Each row comes from the steps of one path. Every step used is in the known rows, and no mark comes twice. Write the path behind each row, first mark first.
(in the rows, 128 means zero)
Known rows
pobi/nulez/depu/felo/muzum: 118  151  111  146  185  79  107  151  120  83  102  99  137  108  115  203  120  144  103  113  84  146  124  112  112  115  105  112  103  123  154  101  149  82
nulez/depu/geputi/muzum/felo/namit/pegi: 209  161  162  160  188  68  166  163  110  67  70  123  74  146  93  130  111  118  50  144  39  161  137  85  203  121  125  119  76  106  131  111  149  72
nulez/depu/geputi/muzum/gufat: 199  174  191  152  131  62  139  155  141  59  104  147  103  121  111  127  132  132  91  118  58  165  118  80  151  144  118  107  90  97  93  100  168  66
nulez/felo: 121  134  130  147  135  126  127  130  148  130  120  167  136  111  135  129  118  91  108  136  124  169  114  117  117  109  114  121  133  135  112  124  139  90
namit/felo/zeva: 140  120  109  135  180  105  148  150  136  103  119  111  125  125  108  159  73  125  94  144  125  128  129  141  155  115  108  133  87  145  174  137  150  126
nulez/felo/muzum/gufat/nilut: 134  103  114  166  120  100  122  138  158  111  124  119  126  79  108  150  122  126  78  130  122  164  144  111  122  97  71  114  92  153  132  90  159  46
nilut/gufat: 140  115  135  116  124  128  140  134  121  135  125  122  143  135  126  122  105  142  133  143  148  95  122  124  143  130  128  143  140  89  122  105  144  178
zeva/felo/geputi/muzum/gufat/nilut: 177  100  179  142  146  93  117  163  172  83  137  190  104  114  60  129  143  129  26  145  70  150  139  71  156  174  59  154  94  134  140  79  158  75
pobi/nulez: 111  127  122  139  140  118  124  138  94  113  135  106  124  137  137  155  132  144  145  112  117  113  133  124  146  155  115  116  121  130  160  119  120  120
zeva/felo: 144  119  150  119  134  126  133  134  148  116  137  196  140  114  115  143  130  123  96  134  106  153  118  128  126  132  129  159  122  126  127  124  139  112
zeva/felo/geputi: 147  113  144  118  173  105  131  155  149  100  136  210  130  135  84  127  124  103  69  145  94  139  104  118  145  131  91  173  127  146  144  101  143  116
pegi/namit/rotap: 157  102  147  108  115  147  153  143  151  126  77  110  133  148  116  152  122  123  69  112  109  135  159  155  165  159  107  122  94  125  144  141  127  162
zeva/felo/depu: 142  107  147  124  154  115  153  138  126  104  141  224  118  117  82  155  115  141  77  158  111  139  112  144  140  121  108  155  117  117  125  97  160  91
nilut/gufat/muzum/geputi: 151  110  113  143  117  110  124  168  109  136  83  88  130  135  134  68  84  173  145  150  177  79  131  130  183  153  119  147  131  79  120  103  149  158
nilut/gufat/muzum/felo: 162  119  129  125  109  118  122  159  111  131  88  115  133  130  113  70  82  191  142  163  161  88  135  117  168  153  122  166  159  57  131  84  134  155
pobi/nulez/felo/muzum: 99  129  83  165  167  92  121  138  118  113  112  104  145  122  120  169  126  114  112  115  117  154  129  120  143  124  86  114  104  163  177  91  143  73
bufe/geputi/muzum/gufat/nilut: 167  133  140  143  127  110  88  148  149  87  118  104  123  111  83  109  156  149  115  139  71  132  164  93  133  157  75  99  109  153  127  103  142  63
nulez/depu/geputi: 161  165  157  127  139  81  126  146  117  88  108  155  122  116  143  147  123  130  124  114  94  154  112  107  126  74  134  106  127  125  91  115  148  87
geputi/muzum: 136  141  139  141  140  119  115  125  146  130  112  111  126  140  107  125  146  121  106  136  114  143  143  92  139  170  122  120  114  125  135  115  134  124
muzum/gufat/nilut: 148  98  154  140  89  128  126  138  133  112  148  122  103  97  126  131  128  157  106  124  119  125  148  116  124  126  103  118  111  119  118  117  137  91
pegi/namit: 155  123  152  100  96  134  139  131  141  129  84  119  127  151  106  144  136  151  93  119  120  126  133  135  140  151  121  128  108  124  123  128  118  137
bufe/geputi/muzum: 149  160  113  131  165  111  90  139  144  103  99  112  144  144  86  106  155  119  136  144  80  137  143  105  135  156  100  109  126  161  139  113  133  102
pobi/nulez/felo: 105  133  123  158  149  114  122  140  112  115  125  145  130  120  145  155  122  108  124  119  113  153  117  112  135  136  103  112  124  140  146  114  128  81
pegi/namit/felo/depu/nulez/pobi: 179  124  163  125  133  64  186  134  128  114  82  213  96  153  104  164  73  169  48  146  95  150  102  142  144  125  113  155  91  97  139  99  127  70
pobi/nulez/depu/geputi/muzum/gufat: 186  175  185  161  145  54  135  165  108  44  109  128  98  127  122  151  137  148  108  102  46  149  121  78  167  168  108  96  84  101  125  87  157  59
zeva/felo/muzum: 138  114  109  125  155  103  131  132  157  112  126  156  154  115  90  161  133  129  84  131  110  153  127  134  137  119  112  161  100  149  159  100  151  102
bufe/geputi/muzum/felo: 172  169  107  135  156  104  86  160  140  91  88  133  118  135  74  80  138  99  128  154  75  139  143  115  164  171  89  126  132  138  142  102  130  87
gufat/nilut: 114  102  129  131  108  137  102  123  128  145  136  113  123  104  133  147  137  148  120  128  142  127  157  107  110  101  108  112  132  147  121  124  123  103
nulez/depu: 132  126  154  138  138  105  129  151  127  98  126  148  133  106  136  156  119  137  124  124  122  145  117  119  126  104  135  98  137  113  109  147  153  112
zeva/felo/depu/geputi: 171  145  148  118  154  91  148  132  115  95  122  230  109  128  90  143  119  133  79  149  86  147  106  131  137  98  104  163  107  131  108  69  156  70
pobi/nulez/felo/depu/geputi: 133  159  123  157  168  81  137  136  80  93  109  182  99  135  119  156  111  118  107  133  97  149  106  117  149  102  80  113  111  146  127  60  145  39
depu/geputi/muzum/felo: 189  188  138  139  129  88  108  141  131  110  83  141  87  139  101  87  134  96  102  136  81  155  138  88  166  159  109  143  109  114  118  73  127  84
pobi/nulez/felo/namit: 119  116  119  144  163  122  148  133  107  108  107  100  116  139  126  168  107  119  112  134  79  149  133  129  145  120  84  123  109  151  158  116  132  74
muzum/felo/depu/nulez: 164  146  119  122  128  89  158  136  94  120  98  187  80  131  100  118  71  129  103  161  110  127  117  129  160  147  109  154  119  107  137  63  138  102
pegi/namit/felo: 176  122  137  109  125  121  158  142  143  112  82  126  125  150  125  155  108  154  64  130  122  139  128  149  153  149  102  132  93  118  153  156  109  138
bufe/geputi: 140  146  105  115  154  120  101  140  127  101  116  128  148  132  107  111  138  124  156  136  94  118  126  141  122  114  106  119  139  163  133  126  127  106
geputi/muzum/gufat/nilut: 155  113  163  153  101  117  113  136  152  114  131  104  103  108  104  126  146  152  87  130  104  140  165  80  136  171  95  108  95  117  124  105  143  86

Which path is each row?
156  112  126  130  127  110  143  163  88  120  88  141  112  133  80  83  67  209  123  187  168  79  128  130  183  141  101  163  156  52  132  58  156  137 -> nilut/gufat/muzum/felo/depu
155  131  121  133  157  104  123  172  121  99  115  162  89  142  82  86  107  92  93  148  110  117  112  127  176  140  81  158  138  125  150  93  127  121 -> muzum/felo/geputi
185  114  77  141  144  90  154  169  141  102  52  78  109  149  108  143  97  122  51  127  140  129  131  178  206  145  70  134  49  140  176  139  134  121 -> pegi/namit/felo/muzum/geputi
161  152  132  149  130  113  112  149  141  117  99  131  98  132  92  99  129  103  100  146  106  145  144  100  168  182  110  136  120  102  140  102  130  111 -> geputi/muzum/felo
171  115  133  133  137  94  156  145  163  82  137  161  137  107  81  146  125  136  73  130  90  149  117  145  150  143  103  172  76  125  153  96  164  88 -> zeva/felo/muzum/gufat
158  105  148  103  147  134  157  127  144  107  120  151  125  134  99  156  115  135  86  150  68  147  132  144  138  118  111  172  106  136  140  125  143  105 -> zeva/felo/namit
150  129  139  153  166  57  176  130  114  111  124  223  99  132  126  146  67  143  82  154  103  150  94  136  131  104  120  156  113  102  143  98  138  59 -> namit/felo/depu/nulez/pobi
144  163  151  139  151  71  122  154  82  73  115  134  117  125  150  172  125  146  140  97  84  138  116  104  139  102  121  96  119  128  127  106  139  75 -> pobi/nulez/depu/geputi
138  122  136  157  144  78  106  159  127  66  119  91  113  76  111  205  118  173  84  107  75  141  144  100  107  115  76  102  85  116  143  92  157  46 -> pobi/nulez/depu/felo/muzum/gufat/nilut
143  130  148  149  209  101  167  153  97  76  100  99  101  132  125  200  103  150  69  131  41  136  121  110  142  118  130  111  81  108  153  143  135  97 -> pobi/nulez/depu/felo/namit/pegi
154  113  90  149  154  93  128  163  149  107  109  145  124  113  98  134  121  87  81  130  119  144  121  157  179  131  99  161  78  147  152  107  162  92 -> zeva/felo/muzum/geputi
145  103  124  140  177  129  185  126  108  116  115  88  108  157  113  144  115  139  82  140  92  117  136  135  167  115  138  129  85  134  159  147  127  134 -> felo/namit/pegi
177  159  152  153  161  59  153  142  168  98  88  184  111  145  94  97  96  82  50  149  63  172  101  56  152  196  76  147  89  139  139  59  155  83 -> depu/nulez/felo/geputi/muzum/gufat
171  135  158  152  157  89  139  161  152  80  120  134  98  151  66  94  132  114  69  144  82  127  117  93  174  194  77  142  94  118  146  90  150  117 -> felo/geputi/muzum/gufat
177  186  160  157  151  54  107  175  95  63  90  141  87  127  115  141  129  121  113  116  62  158  132  78  181  158  104  104  110  104  134  81  142  59 -> pobi/nulez/depu/geputi/muzum/felo
155  154  131  126  148  96  143  125  94  109  111  164  94  140  101  131  116  138  112  142  108  123  114  129  140  94  105  132  115  135  110  74  145  84 -> felo/depu/geputi
150  177  163  152  161  62  110  152  101  74  100  118  115  135  129  167  145  142  119  105  67  153  132  68  156  147  115  88  107  125  129  94  144  72 -> pobi/nulez/depu/geputi/muzum
154  122  145  146  132  89  107  150  160  82  116  112  117  66  105  181  115  155  72  126  83  156  138  102  89  91  87  112  92  112  109  102  167  55 -> nulez/depu/felo/muzum/gufat/nilut
150  126  122  140  137  117  144  154  97  105  121  174  78  123  82  114  98  127  102  163  127  120  123  151  171  129  96  141  130  101  130  90  147  96 -> muzum/felo/depu
142  96  115  147  111  106  124  136  138  111  135  83  120  100  100  152  132  163  96  119  126  124  158  122  134  113  84  120  87  145  149  94  150  84 -> felo/muzum/gufat/nilut
154  125  141  105  147  91  166  119  122  118  119  232  121  124  100  160  90  144  77  156  93  148  108  119  129  139  121  167  108  127  136  72  154  98 -> zeva/felo/depu/nulez
132  149  150  125  175  100  114  154  154  95  103  130  122  98  93  180  85  115  93  137  83  146  116  106  100  94  131  124  107  120  109  115  174  97 -> nulez/depu/felo/zeva
178  128  131  161  172  115  169  146  121  106  87  95  79  159  79  114  117  117  54  159  70  135  151  107  207  172  123  139  75  108  166  120  130  114 -> geputi/muzum/felo/namit/pegi
168  115  133  107  148  113  160  154  148  104  77  96  121  151  89  174  80  148  58  135  117  125  134  149  165  135  101  134  67  141  170  137  139  136 -> pegi/namit/felo/zeva
187  130  102  127  189  126  123  165  143  81  62  78  109  150  67  100  112  84  92  164  26  144  182  151  203  167  58  132  101  151  175  115  142  106 -> bufe/geputi/muzum/felo/namit/rotap
168  138  161  151  121  110  142  138  153  99  121  120  110  133  99  109  136  132  95  133  92  140  135  102  154  195  114  129  90  97  127  110  148  109 -> geputi/muzum/gufat
131  146  86  137  147  77  138  108  148  142  82  135  152  120  129  149  95  102  99  131  116  173  119  97  115  115  109  136  100  168  152  74  145  88 -> depu/nulez/felo/muzum
176  155  129  137  139  81  144  132  113  121  80  167  78  141  78  114  90  126  83  167  96  140  136  93  173  189  101  146  104  102  144  52  145  97 -> geputi/muzum/felo/depu/nulez
183  175  102  125  167  73  118  145  111  94  68  166  98  145  59  96  99  121  111  177  64  133  135  108  168  178  81  135  116  140  148  47  144  76 -> bufe/geputi/muzum/felo/depu/nulez
149  164  135  133  189  102  98  139  168  117  89  138  110  149  75  114  134  92  58  152  72  144  120  72  117  174  83  153  113  129  131  83  130  121 -> depu/felo/geputi/muzum
179  159  136  142  148  103  114  151  151  70  111  119  129  136  79  92  147  126  123  140  61  131  133  113  149  181  91  117  102  132  135  109  146  88 -> bufe/geputi/muzum/gufat
156  140  151  149  124  62  155  143  106  118  119  233  71  123  93  109  78  124  105  156  91  144  102  131  149  121  129  169  133  88  115  58  143  43 -> muzum/felo/depu/nulez/pobi
188  154  108  119  170  113  110  154  132  86  70  84  102  155  54  94  123  111  118  169  38  135  157  130  171  158  72  137  115  148  155  102  134  81 -> bufe/geputi/muzum/felo/namit
154  144  127  146  152  104  114  159  144  111  97  107  96  127  53  120  103  95  92  150  102  133  153  99  185  175  109  139  94  126  154  83  160  105 -> geputi/muzum/felo/zeva
131  151  124  131  128  98  139  112  143  144  95  175  138  119  154  131  92  96  108  133  109  176  110  92  107  126  126  133  121  146  116  96  132  96 -> depu/nulez/felo
153  130  116  136  148  96  110  174  116  105  88  139  106  142  83  61  102  159  111  158  131  110  126  110  173  150  86  164  151  119  154  86  121  112 -> gufat/muzum/felo/geputi
171  180  152  156  174  48  107  186  97  56  84  113  84  126  78  164  100  115  106  119  56  143  139  76  201  148  103  107  86  126  152  61  170  55 -> pobi/nulez/depu/geputi/muzum/felo/zeva
157  87  133  137  118  102  129  141  162  96  146  150  131  84  87  165  135  155  67  127  100  148  150  124  131  118  85  153  83  141  147  90  160  66 -> zeva/felo/muzum/gufat/nilut
165  140  157  170  167  86  138  161  171  83  109  172  106  136  76  93  122  78  48  149  78  167  104  80  162  180  63  134  100  127  131  83  163  78 -> nulez/felo/geputi/muzum/gufat
119  150  143  136  186  90  111  165  120  80  108  109  119  106  102  207  89  131  108  121  69  134  122  107  117  118  121  112  99  124  143  106  165  89 -> pobi/nulez/depu/felo/zeva
193  165  163  148  143  77  157  137  121  78  105  156  77  146  71  113  126  141  79  147  74  136  121  106  166  159  90  132  77  107  110  55  164  65 -> felo/depu/geputi/muzum/gufat
153  122  113  143  133  98  151  139  141  94  126  96  124  121  93  131  124  142  104  122  112  125  126  141  152  135  102  139  83  127  154  100  155  106 -> felo/muzum/gufat
139  136  133  140  176  99  114  146  145  112  109  126  117  157  76  111  142  107  79  145  101  129  129  83  162  171  83  134  116  144  154  94  138  131 -> felo/geputi/muzum
212  165  149  159  171  66  175  147  121  60  102  166  75  144  91  122  97  145  51  158  77  149  115  119  179  153  71  134  61  99  139  82  157  69 -> namit/felo/depu/geputi/muzum/gufat
142  127  116  135  137  107  113  165  121  116  86  98  115  120  77  95  79  170  129  152  134  109  150  118  168  137  123  153  122  121  153  87  146  104 -> gufat/muzum/felo/zeva
135  142  156  138  116  76  138  117  133  141  127  185  121  129  142  124  110  122  129  120  92  153  109  107  106  118  162  155  132  115  114  96  124  75 -> depu/nulez/pobi
156  119  54  170  178  83  142  167  131  103  94  89  110  125  129  126  91  100  85  136  147  133  125  171  193  121  75  131  69  143  180  138  144  109 -> namit/felo/muzum/geputi
146  143  66  163  148  64  138  140  141  138  66  127  123  118  138  121  83  63  92  129  124  165  112  123  159  126  96  136  77  166  145  79  156  74 -> depu/nulez/felo/muzum/geputi
148  160  131  147  156  90  142  127  112  111  102  202  103  126  111  132  107  101  91  151  107  163  100  121  128  77  91  123  120  143  92  67  156  48 -> nulez/felo/depu/geputi
137  111  131  119  119  123  127  137  117  142  98  97  161  137  127  98  97  211  149  151  169  88  135  106  138  140  133  150  153  80  128  96  138  171 -> nilut/gufat/muzum
